Each row was made from one walk, in order. Every step used is in the known rows, and no mark comes twice. Write each row's walk.
Known rows
riminun-milar-pena-nibi-rimu: 0  -30  7  10  -1  27  -46  -28  -27  -4  21  -9  20  2  7  -13  6  -1  -3  23  13  32  -8  -16  -20
ruti-mizuz-rimu: 9  29  -2  -12  0  -3  70  21  55  21  -16  15  -8  -5  -3  22  -16  -9  0  -27  -8  -30  -5  9  0
mizuz-milar-pena-nibi-rimu: -12  5  0  9  4  16  -54  4  -42  -2  13  -7  25  -1  -20  -7  9  -1  6  7  8  8  -25  -3  -30
pena-nibi-milar-mizuz-rimu: 1  -20  -3  19  -12  4  12  3  -20  24  -1  10  12  9  6  -3  -7  -5  -8  -8  6  1  -3  7  4
riminun-pena-nibi-rimu-ruti: 4  -17  -3  11  -12  8  -29  -4  -42  -5  3  -21  14  -9  17  -1  7  3  -5  -1  -1  4  -7  1  19
ruti-mizuz-milar-pena-nibi: -11  10  2  -2  5  10  -18  9  -6  21  8  7  26  -4  -22  -1  0  -10  7  10  8  1  -25  -1  -26
rimu-ruti-mizuz: 5  18  -1  -19  5  -15  59  8  51  2  -18  6  -27  -12  9  13  -4  -1  1  -19  -13  -18  18  -4  36
nibi-rimu-ruti-mizuz-milar-zetif: 21  16  -10  -9  -3  -6  47  0  43  -36  2  12  -16  -9  3  12  8  10  0  -28  -6  -20  16  -31  -5
pena-nibi-milar: -13  -25  -2  8  6  4  -30  -14  -34  7  -4  -1  2  9  -10  0  4  3  -2  8  5  20  3  12  28
nibi-rimu: -4  7  -2  0  4  -8  19  -4  11  -18  -10  -1  -19  -4  8  19  6  5  1  -12  -8  8  11  4  -18
pena-nibi: -2  -7  2  -1  6  4  10  -3  -18  18  -22  -6  0  -1  -1  14  3  -9  -1  0  9  12  -1  7  17
mizuz-milar: -5  22  3  -15  17  -12  -21  13  13  0  -11  -6  -18  0  -30  12  3  3  9  13  3  16  -1  15  -2
rimu-nibi-milar: -28  2  -1  6  8  -17  -43  -2  -1  -17  19  4  -20  14  -11  2  -4  11  -2  11  -1  5  8  36  31
nibi-milar-mizuz: -10  -22  3  10  4  -25  3  -11  13  -4  -8  11  -18  10  9  -1  -1  9  1  17  -5  24  20  13  -3
mizuz-milar-nibi-rimu-ruti: 10  29  -3  -7  -4  5  -6  30  -7  -19  4  -8  -7  -6  14  -10  7  1  -1  -10  3  -20  -12  -20  -34
zetif-milar-nibi-rimu: 7  4  3  -19  -1  -13  24  -11  -12  15  -24  -1  -6  6  13  -7  4  -13  4  17  -3  -3  12  -6  -74
nibi-rimu-ruti: 2  12  -5  -6  -1  -10  27  2  21  -28  -7  -6  -29  -10  15  9  7  11  -2  -27  -14  -11  19  -6  20
riminun-pena-nibi-milar-mizuz: -6  -46  5  23  -9  -3  -51  -15  -51  13  4  -7  22  8  10  -10  1  3  -3  35  7  35  -5  15  -1
pena-nibi-rimu-ruti-mizuz: 1  -1  -12  2  -13  7  42  1  -8  4  -3  6  2  -13  25  9  7  -5  -8  -38  -3  -17  4  -16  8
riminun-pena-nibi: 3  -22  6  5  1  6  -37  -7  -41  15  -13  -19  18  -2  -1  5  2  -4  1  25  7  22  -13  19  11
milar-pena: -6  4  12  -1  18  -1  -7  -8  11  -9  -9  -10  1  -1  -18  -3  -3  0  10  21  -4  10  -2  9  1
pena-nibi-rimu-ruti-mizuz-milar: -3  10  -13  -1  -13  8  10  11  -14  6  8  6  6  -11  9  7  10  -3  -5  -33  3  -16  -8  -16  1

Write each row's walk
10  14  -2  5  1  -2  3  7  29  -23  15  8  -5  16  -17  4  -15  8  -5  -11  1  -29  6  19  33 => mizuz-rimu-nibi-milar-zetif
1  16  -9  -7  -7  -11  53  4  38  -15  -4  10  -24  -14  21  14  3  6  -2  -36  -16  -20  16  -11  6 => nibi-rimu-ruti-mizuz
-20  -16  6  7  16  -4  -48  -17  -8  -21  7  -3  -1  10  -25  -13  -2  14  9  28  -10  19  3  14  12 => nibi-milar-pena
3  28  -5  -21  5  -14  26  21  44  3  -5  5  -22  -12  -11  10  -1  2  4  -14  -7  -14  5  -5  30 => rimu-ruti-mizuz-milar
-17  20  1  12  1  7  -34  16  6  -9  32  1  6  14  -23  -11  -20  5  -1  -3  -5  -28  -14  34  26 => mizuz-rimu-nibi-milar-pena
21  10  5  -18  21  -9  3  -4  31  -25  -16  0  -12  5  -30  13  7  7  8  17  10  13  13  -6  -4 => mizuz-milar-zetif
4  -22  0  5  -10  26  -15  -20  -6  -1  28  0  18  -6  21  -16  3  -2  -5  3  6  11  -4  -30  -5 => riminun-milar-pena-nibi-rimu-ruti-mizuz
19  14  4  -23  -7  -30  72  0  43  36  -30  5  -18  2  7  -2  -12  -17  -1  -2  -13  -14  25  5  -3 => zetif-milar-mizuz-rimu-ruti
-5  -5  -1  11  -5  17  -10  -8  -29  -14  5  -12  17  -8  8  -11  7  1  -1  -12  -3  -10  -8  -12  11 => milar-pena-nibi-rimu-ruti
-7  -14  7  -12  9  -3  -15  -31  -29  32  -22  -8  19  7  -24  -12  1  -17  10  37  0  16  5  10  -19 => zetif-milar-pena-nibi
-9  -39  2  14  0  5  -70  -15  -58  5  5  -14  19  8  -7  -6  2  7  1  32  3  29  -10  20  20 => riminun-pena-nibi-milar
2  -7  1  11  -4  -15  18  7  22  6  -2  13  -9  12  3  0  -13  5  -2  -3  -6  -1  9  15  2 => nibi-milar-mizuz-rimu
-4  -2  -4  10  -10  19  13  -6  -15  -2  9  2  21  -11  14  -7  3  -4  -1  -19  -5  -19  -10  -16  -8 => milar-pena-nibi-rimu-ruti-mizuz
21  -5  2  -9  -12  15  26  2  20  -11  13  3  -6  -3  47  -13  1  -1  -8  -2  6  -2  5  -39  -38 => riminun-milar-nibi-rimu-ruti-mizuz
-8  8  6  2  11  14  -54  6  -33  9  7  -11  22  1  -33  -8  4  -5  8  22  11  14  -25  5  -7 => mizuz-milar-pena-nibi
10  14  -6  1  -5  -2  39  6  50  -9  15  25  0  11  -9  10  -17  3  -5  -20  0  -36  5  10  12 => ruti-mizuz-rimu-nibi-milar-zetif
-2  16  -3  -8  0  9  -2  14  1  10  9  0  14  -11  -11  -8  1  -6  3  -8  0  -18  -15  -12  21 => rimu-ruti-mizuz-milar-pena-nibi
6  -15  -5  15  -16  2  20  8  -14  16  3  5  6  4  14  -10  -8  0  -10  -20  0  -15  3  -2  35 => pena-nibi-milar-mizuz-rimu-ruti
13  -25  13  -2  2  -12  13  -16  38  10  -6  2  -19  4  24  2  -1  -2  -4  32  11  47  18  -6  -18 => riminun-milar-mizuz
4  25  1  -3  1  6  -13  25  -14  -10  2  -5  -2  0  5  -4  6  0  2  2  8  -7  -17  -10  -63 => mizuz-milar-nibi-rimu
